Each row was made from one small tree. The marks that hang from a mark follow it in brackets, in alphabetical order. Every link used is in the known rows. Write each row's tree.
Known rows:
kole[fafo lukin[guve vokot zuru]]: +1.24; -3.15; -1.20; +0.48; -0.98; -0.58; +0.78; -2.24; -0.87; +0.33; +1.52; -1.87; +2.87; -0.80; +1.01; +1.14; +4.81; +1.78; +1.27; -1.67; +1.57; -3.15
kitan[lukin]: +0.19; -0.50; -0.87; -0.03; -0.47; -0.41; +0.72; -0.35; -0.55; +0.45; +0.27; -0.23; +0.83; -0.11; -0.20; +0.77; +0.00; -0.45; +1.16; -0.74; +1.24; +0.16
fafo[kole[lukin[kitan vokot]]]: -3.07; +0.17; +0.82; -0.88; -0.05; +1.45; -0.77; -0.85; -1.19; +1.95; +3.43; -2.52; +1.13; +1.19; -2.81; +4.04; +0.19; +0.79; +0.17; -0.07; +1.30; -1.77
lukin[guve[fafo] kole zuru]: -0.81; -4.78; +0.31; -1.58; +0.00; -3.31; +0.21; -0.78; -0.92; +0.61; +0.11; +0.41; +1.31; -1.88; +2.72; +2.99; +0.96; +0.26; +0.75; +0.53; -0.51; -1.83
zuru[lukin[guve[fafo] kitan vokot]]: -4.18; +1.02; +1.34; +0.21; -1.82; -0.53; +1.88; -1.75; -0.33; +1.73; +0.39; -2.54; +1.70; +0.63; -0.83; +2.63; +1.20; +1.82; +3.25; +1.49; +0.79; -1.03
guve[fafo[kole]]: +0.39; -0.56; +0.56; +0.01; +0.53; -1.34; -2.30; +0.41; +0.67; +0.55; +0.32; +0.11; +0.14; +0.41; +0.58; +0.51; -1.87; -1.08; -1.33; +0.07; +0.20; +0.58
guve[fafo]: -0.12; +0.83; +0.17; +0.30; +0.63; -1.25; -0.61; -0.14; -0.13; -0.35; -2.15; +0.12; +0.37; -0.50; +1.55; -0.95; -1.60; -0.64; +0.22; +0.61; -0.17; +0.41
kitan[lukin[vokot]]: -1.25; +0.72; -0.40; +1.02; -1.67; +1.37; +0.78; -1.11; -0.65; +0.93; +1.39; -1.54; +0.71; +0.37; -1.55; +0.29; +1.40; +0.37; +1.12; -0.12; +1.65; -0.68
kole[lukin[guve]]: +0.69; -2.16; -1.63; +1.08; -0.71; -0.84; +1.40; -1.26; +0.49; -0.63; +1.06; -0.70; +2.18; +0.98; -0.32; +2.56; +1.00; +0.83; +1.96; -1.68; +0.98; -0.22
lukin[guve[fafo] zuru]: -0.01; -3.30; -0.32; +0.23; -0.36; -2.86; +0.33; -1.42; +0.11; -0.23; -0.55; -0.05; +1.34; -1.66; +2.58; +1.13; +1.02; -0.10; +1.09; -0.65; +0.11; -1.34
fafo[kole[lukin[vokot]]]: -0.75; -0.84; +0.08; +0.70; -0.59; +1.31; -1.37; -0.87; +0.32; +1.03; +3.68; -1.81; +0.96; +1.62; -2.69; +2.42; +0.24; +0.44; -0.37; -1.03; +1.25; -0.60
fafo[kole[lukin]]: +0.49; -2.11; -0.40; -0.60; +0.57; -0.55; -1.46; -0.08; +0.45; +0.48; +2.56; -0.52; +1.01; +1.25; -1.42; +2.74; -1.24; -0.53; -0.18; -1.64; +0.77; +0.34
kole[fafo lukin[kitan vokot zuru]]: -1.67; -1.18; +0.58; -2.47; +0.74; +0.00; +0.27; -1.60; -3.12; +1.31; +0.27; -2.54; +1.94; -1.88; +0.89; +1.75; +2.75; +1.46; +1.42; -0.14; +1.07; -3.87
guve[fafo lukin[kole vokot zuru]]: -1.24; -1.76; +1.22; -3.09; +0.83; -3.10; +0.22; -0.18; -1.75; +1.25; -0.15; -1.00; +0.58; -1.78; +1.03; +1.67; -0.47; +0.13; +1.80; +1.86; -0.34; -0.68
guve[fafo[kole[lukin]]]: +0.29; -1.43; -0.26; -0.15; +1.09; -1.77; -2.10; -0.31; +0.32; +0.17; +0.41; -0.44; +1.34; +0.73; +0.23; +1.99; -2.88; -1.10; +0.23; -1.14; +0.86; +0.76
guve[fafo lukin[zuru]]: +0.93; -1.59; +0.38; -2.10; +1.79; -4.49; +0.41; +0.02; -0.47; -0.27; -1.87; -0.21; +0.90; -2.05; +2.46; +0.25; -1.87; -0.90; +2.00; +0.03; -0.11; +0.71
kitan[lukin[guve]]: +1.03; -1.80; -1.96; +1.26; -2.04; -0.91; +1.96; -1.08; +0.20; +0.26; +1.30; -0.39; +1.91; +0.50; +0.02; +1.93; +1.90; +0.27; +1.78; -1.12; +1.82; -0.27
fafo[kole[lukin[kitan vokot zuru]]]: -3.63; -2.61; +1.49; -2.16; +0.15; +0.17; -1.01; -1.31; -1.82; +2.20; +3.99; -2.65; +1.05; -0.59; -1.75; +5.04; +0.75; +0.60; +0.27; -0.74; +0.99; -3.02
lukin[guve]: +0.78; -1.36; -0.94; +1.27; -1.52; -0.41; +1.12; -0.71; +0.77; -0.12; +0.83; -0.15; +1.05; +0.62; +0.08; +1.14; +1.99; +0.86; +0.52; -0.34; +0.46; -0.40
fafo[kole[lukin[guve vokot]]]: -0.02; -1.98; -0.81; +1.86; -1.86; +1.01; -0.27; -1.58; +0.95; +0.81; +4.48; -1.95; +2.08; +2.38; -2.59; +3.52; +2.15; +1.14; +0.22; -1.55; +1.73; -1.10

Which tree is each row?
-4.67; -1.31; +1.63; -2.08; -2.38; +0.16; +2.48; -1.05; -1.19; +2.87; +3.17; -2.11; +1.02; +1.02; -2.32; +5.21; +2.69; +2.56; +2.78; +2.23; +0.45; -2.12 | zuru[lukin[guve kitan kole vokot]]
-1.60; -0.62; +0.23; +0.71; -1.68; -0.29; +0.48; -1.15; -0.60; +0.88; +0.50; -0.74; +1.23; +0.51; +0.12; +1.59; +1.65; +1.31; +0.27; +1.96; +0.42; -1.57 | lukin[guve[fafo] kole vokot]
+0.52; -0.33; -0.53; -1.49; -1.02; +0.55; +0.21; -0.42; -2.39; +1.87; +0.80; -0.87; +1.46; -0.06; +0.15; +0.35; +2.95; +1.02; +0.27; +1.22; +1.67; -1.92 | kitan[lukin[kole[fafo] vokot]]
+0.22; -3.31; -1.43; -0.61; -1.66; -1.49; +1.80; -0.62; -0.76; +1.11; +1.93; +0.14; +1.73; +0.39; +0.02; +3.72; +1.83; +0.44; +1.52; +0.11; +1.30; -0.78 | kitan[lukin[guve kole]]
+0.48; -2.05; -0.20; -0.84; +0.47; -0.20; -0.44; -1.56; -1.58; +0.58; +0.52; -1.75; +1.85; -1.43; +0.74; +0.20; +2.91; +1.02; +0.85; -1.24; +0.94; -2.61 | kole[fafo lukin[vokot zuru]]
-0.71; -4.88; -0.53; +0.73; -1.57; -0.30; -0.53; -1.97; +0.50; +1.04; +5.24; -1.93; +2.12; +0.41; -1.66; +4.53; +2.94; +0.86; +0.47; -2.28; +1.47; -2.23 | fafo[kole[lukin[guve vokot zuru]]]
-1.37; +0.66; +1.26; -4.27; +1.91; -3.70; +1.09; +0.98; -2.54; +1.31; -2.32; -0.40; +0.89; -0.71; +1.64; +2.71; -2.66; +0.11; +2.24; +3.12; -0.12; +0.30 | guve[fafo lukin[kitan kole]]
-0.25; -4.14; +0.32; -1.45; +1.81; -2.92; -2.35; -0.65; -0.08; +0.47; +1.18; -0.47; +1.33; -1.18; +1.22; +2.96; -2.10; -1.38; +0.33; -1.91; +0.29; -0.50 | guve[fafo[kole[lukin[zuru]]]]
-1.10; -4.85; -0.09; -3.42; +0.04; -2.33; +0.34; -0.43; -2.00; +1.65; +1.78; +0.19; +0.74; -2.13; +0.82; +3.51; +0.55; -0.54; +1.36; -0.17; +0.35; -1.63 | kitan[lukin[kole zuru]]
-0.80; -2.22; +0.65; -3.48; -0.61; -2.25; +1.87; +0.06; -1.79; +2.49; +0.72; -0.73; +1.88; +0.24; +0.94; +3.77; +3.16; +1.97; +2.25; +1.69; +0.52; -1.94 | zuru[lukin[guve kitan kole[fafo]]]
-3.16; +0.50; +2.03; -3.66; -0.35; +0.27; +0.80; -0.16; -2.66; +3.24; +0.91; -1.82; +0.76; -0.02; -0.76; +2.38; +2.50; +2.14; +1.70; +2.74; +0.40; -2.27 | zuru[lukin[kitan kole[fafo] vokot]]
-1.86; -4.06; -0.24; -1.64; -0.06; -2.03; +1.77; -1.80; -1.55; +0.68; +1.46; -1.38; +2.34; -1.35; +0.68; +5.10; +1.68; +1.01; +2.78; -1.20; +0.78; -2.68 | kole[lukin[guve kitan zuru]]
-2.12; -3.52; +0.65; -0.56; -1.22; -1.54; +0.24; -1.67; -1.19; +1.15; +1.24; -0.83; +1.25; -1.49; +1.26; +2.54; +2.36; +1.13; +0.70; +1.24; -0.05; -2.67 | lukin[guve[fafo] kole vokot zuru]
-1.68; -2.01; -0.08; -0.38; -1.34; +0.06; +0.55; -1.51; -1.24; +1.34; +2.19; -1.59; +0.72; -1.52; -0.67; +1.29; +2.03; +0.14; +1.32; -0.84; +1.33; -1.83 | kitan[lukin[vokot zuru]]
-0.55; -0.15; +0.97; -1.12; +0.63; -2.58; +0.40; -0.72; -0.66; +0.39; -0.92; -1.46; +0.85; -1.58; +1.01; -0.13; -0.40; -0.09; +1.88; +0.61; +0.12; -0.20 | guve[fafo lukin[vokot zuru]]
-3.27; -1.87; +0.75; -0.52; -1.86; +0.15; +1.61; -2.00; -1.43; +1.51; +2.37; -2.23; +1.10; -1.25; -0.30; +3.16; +4.00; +1.91; +1.03; +0.49; +0.77; -3.78 | lukin[guve kitan vokot zuru]
+2.06; -0.04; +0.22; -1.01; +1.11; -3.48; -1.01; +1.05; +0.81; +0.40; -0.08; -0.31; +0.81; +0.71; +0.53; +0.74; -2.76; -1.22; +0.17; +0.42; +0.49; +2.12 | guve[fafo[kole] lukin]
-0.23; -4.34; +0.50; -3.88; -0.17; -2.44; +0.97; -0.44; -2.95; +1.88; +0.58; -0.24; +1.69; -2.05; +3.05; +3.65; +4.31; +1.60; +0.40; +1.34; +0.35; -4.21 | lukin[guve kitan kole[fafo] zuru]
-1.28; -2.62; -0.63; +1.26; -2.00; -1.52; +1.09; -2.53; -0.50; +0.88; +0.89; -1.65; +2.08; -1.44; +0.98; +1.56; +2.41; +0.35; +2.03; -0.75; +1.63; -2.03 | kitan[lukin[guve[fafo] vokot zuru]]
-1.41; -2.81; -0.65; +1.16; -0.77; -1.49; +0.67; -2.74; -0.36; -0.11; +0.75; -2.03; +2.55; -0.99; +0.83; +2.17; +1.50; +0.81; +2.30; -1.25; +0.72; -1.99 | kole[lukin[guve[fafo] vokot zuru]]
-1.41; +0.39; +0.17; +0.04; -0.50; -1.53; +1.22; -0.93; -0.88; +0.33; -1.50; -0.76; +1.44; -0.17; +1.73; +1.85; +0.35; +0.86; +1.17; +1.25; +0.50; -1.29 | lukin[guve[fafo] kitan]
+0.26; +0.35; +0.49; -1.39; -0.49; +1.04; -0.56; +0.02; -1.89; +1.48; +0.25; -0.67; +0.54; +0.11; +0.37; -0.35; +3.04; +1.47; -0.96; +1.95; +0.34; -2.23 | lukin[kole[fafo] vokot]
+0.21; +0.46; -0.42; -2.02; +1.50; -0.70; +0.43; -0.41; -2.41; +0.50; -1.54; -1.15; +2.07; -0.34; +1.31; +1.30; +0.66; +0.92; +1.40; +0.04; +1.07; -1.73 | kole[fafo lukin[kitan]]
-1.60; -1.21; +0.89; +1.54; -2.26; -0.81; -0.35; -1.16; +1.79; +1.69; +3.13; -1.77; +1.35; +2.02; -1.74; +2.16; +0.94; +0.67; +0.95; -0.16; +1.08; +0.20 | zuru[lukin[guve[fafo[kole]] vokot]]
+0.50; -4.50; +0.13; -0.03; -0.53; -2.94; -1.39; -0.77; +0.86; +0.61; +2.00; -0.10; +1.38; -0.76; +1.62; +2.61; +0.81; -0.62; -0.59; -1.03; +0.29; -1.15 | lukin[guve[fafo[kole]] zuru]
+0.43; -3.75; +0.06; -1.35; -1.47; -0.62; +0.31; -1.21; -1.70; +1.60; +1.98; -0.83; +1.54; -1.25; +1.43; +1.59; +5.70; +1.92; -0.29; +0.70; +0.56; -3.86 | lukin[guve kole[fafo] vokot zuru]
+0.74; -1.05; -1.69; +1.42; -1.22; -2.16; +1.27; -1.28; +0.20; -0.11; -0.88; -0.25; +2.36; +0.06; +1.45; +0.92; +0.27; -0.23; +1.97; -0.59; +1.63; +0.13 | kitan[lukin[guve[fafo]]]
-4.16; -1.30; +2.09; -4.39; +0.24; -1.45; +1.15; +0.47; -1.84; +2.63; +1.16; -0.69; +0.15; -0.26; -1.04; +4.53; -0.69; +0.89; +2.55; +2.02; -0.50; -0.68 | zuru[lukin[kitan kole]]
-4.86; +1.42; +2.06; -1.32; -1.13; +0.96; +1.34; -0.87; -0.99; +2.35; +1.63; -2.48; +0.11; +0.51; -2.42; +2.24; +0.88; +1.59; +2.45; +1.33; +0.38; -1.08 | zuru[lukin[kitan vokot]]
-0.39; -0.50; -1.46; +2.27; -3.19; +0.93; +2.04; -1.82; +0.02; +0.76; +2.31; -1.70; +1.88; +1.03; -1.46; +1.49; +3.35; +1.18; +1.45; -0.58; +2.14; -1.23 | kitan[lukin[guve vokot]]
-2.00; +3.39; +1.21; -1.27; +0.50; -1.32; +1.36; -0.31; -1.65; +0.79; -1.77; -2.20; +0.97; -0.16; +0.29; +0.57; -1.15; +0.68; +2.13; +2.50; +0.74; -0.12 | guve[fafo lukin[kitan vokot]]
-2.65; -4.65; +0.88; -3.40; -0.45; -2.14; +1.40; -0.72; -2.33; +1.84; +1.91; -0.47; +0.93; -1.82; +1.14; +5.59; +2.54; +1.27; +1.18; +1.16; -0.24; -3.52 | lukin[guve kitan kole zuru]
-0.57; +0.20; -1.31; +2.60; -2.52; -0.37; +1.44; -2.11; +0.01; +0.43; +0.21; -1.49; +2.20; +0.55; +0.07; +0.51; +1.71; +0.63; +1.78; +0.03; +1.98; -0.75 | kitan[lukin[guve[fafo] vokot]]
-3.51; -0.89; +1.62; -1.86; -1.12; +0.52; +0.50; -0.15; -0.54; +2.23; +2.66; -1.20; -0.02; +0.68; -2.47; +2.51; +0.64; +1.29; +1.72; +1.44; -0.17; -0.34 | zuru[lukin[kole vokot]]
-0.10; +0.85; +1.20; -2.52; +1.53; -3.22; -0.28; +0.91; -0.67; +1.25; -0.40; -0.89; +0.81; +0.30; +0.63; +2.30; -2.78; -0.71; +0.72; +1.42; +0.74; +0.90 | guve[fafo[kole] lukin[kitan]]
-0.47; -0.16; +1.09; -3.82; +1.07; -0.83; -0.04; +0.66; -3.16; +1.74; -1.00; -0.17; +0.65; -0.85; +1.85; +1.65; +1.72; +1.08; -0.26; +2.50; +0.16; -2.59 | lukin[kitan kole[fafo]]
-1.81; -3.00; +1.67; -5.88; +1.69; -3.71; +1.50; +0.76; -2.88; +1.98; +0.59; -0.59; +0.45; -2.20; +1.03; +4.60; -0.42; +0.31; +2.16; +1.87; -0.34; -1.46 | guve[lukin[kitan kole zuru]]
-2.79; +1.60; +0.52; +1.09; -1.64; +0.37; +1.29; -1.62; -1.09; +0.87; -0.49; -2.12; +1.50; +0.25; +0.32; +1.31; +1.73; +1.69; +1.11; +1.79; +1.02; -2.21 | lukin[guve[fafo] kitan vokot]
-0.18; -2.41; +0.16; -3.41; +1.92; -1.93; +0.14; -0.89; -2.96; +0.80; -0.74; -1.25; +1.87; -2.32; +2.28; +2.41; +1.42; +0.50; +1.59; -0.78; +0.61; -2.97 | kole[fafo lukin[kitan zuru]]
-1.98; -2.28; +1.74; -5.63; +2.26; -4.99; +0.91; +0.39; -2.98; +1.64; -1.54; -0.51; +0.86; -2.65; +2.59; +3.87; -1.92; -0.24; +2.48; +2.53; -0.51; -1.04 | guve[fafo lukin[kitan kole zuru]]
+0.49; -1.40; -1.53; +1.40; -0.01; -1.94; +0.82; -1.50; +0.38; -0.96; -1.11; -0.57; +2.59; +0.50; +1.31; +1.59; -0.69; +0.28; +2.18; -1.04; +0.89; +0.10 | kole[lukin[guve[fafo]]]
-1.93; -0.72; +0.22; +1.40; -2.91; +0.60; +1.93; -1.51; +1.20; +1.23; +2.82; -1.88; +1.21; +1.57; -2.32; +1.85; +2.77; +1.87; +2.40; -0.24; +0.71; -0.31 | zuru[lukin[guve vokot]]
+0.13; -3.13; +0.83; -4.08; +2.06; -5.06; +0.24; +0.58; -1.58; +0.68; -1.18; +0.27; +0.84; -2.19; +2.48; +2.18; -1.95; -0.77; +1.94; +1.33; -0.63; +0.15 | guve[fafo lukin[kole zuru]]
-1.77; +1.03; +1.31; -2.72; -0.04; +1.01; +0.12; -0.06; -3.32; +2.35; +0.13; -1.43; +0.57; -0.39; +0.46; +1.22; +3.02; +1.95; -0.39; +3.15; +0.46; -3.38 | lukin[kitan kole[fafo] vokot]
-0.99; -3.09; +1.51; -5.15; +1.31; -2.07; -0.26; +0.35; -3.66; +2.20; -0.31; -0.16; +0.73; -2.84; +2.85; +2.62; +2.26; +0.77; +0.01; +1.74; -0.26; -3.75 | lukin[kitan kole[fafo] zuru]
-4.10; -3.32; +1.29; -2.41; -1.61; -0.31; +1.40; -1.41; -2.51; +2.33; +3.05; -1.68; +0.99; -1.32; -0.34; +5.01; +3.87; +2.14; +0.89; +1.94; +0.20; -4.24 | lukin[guve kitan kole vokot zuru]
-1.10; -2.49; +1.00; -3.38; +0.11; -2.02; +0.94; -0.05; -1.57; +1.63; +1.98; -1.12; +0.34; -1.36; -0.44; +2.50; +1.06; +0.64; +1.44; +1.22; -0.06; -1.02 | guve[lukin[kole vokot zuru]]
-2.38; -1.67; +1.76; -4.06; +0.21; -0.18; -0.17; -0.48; -3.79; +2.57; +0.67; -1.46; +0.69; -2.37; +1.24; +2.23; +3.70; +1.62; -0.17; +2.39; +0.20; -4.49 | lukin[kitan kole[fafo] vokot zuru]
-3.15; +0.99; +1.21; -0.55; +0.42; +0.13; -1.36; -1.01; -1.24; +1.62; +1.21; -2.41; +1.44; +0.77; -1.23; +3.21; -1.55; +0.38; +0.40; +0.61; +1.19; -1.36 | guve[fafo[kole[lukin[kitan vokot]]]]
-2.83; -2.80; +0.56; -2.97; +1.58; -1.62; +0.52; -1.11; -2.28; +0.79; +0.61; -1.34; +1.26; -1.99; +0.57; +4.11; -0.32; +0.14; +2.23; -0.81; +0.22; -2.21 | kole[lukin[kitan zuru]]
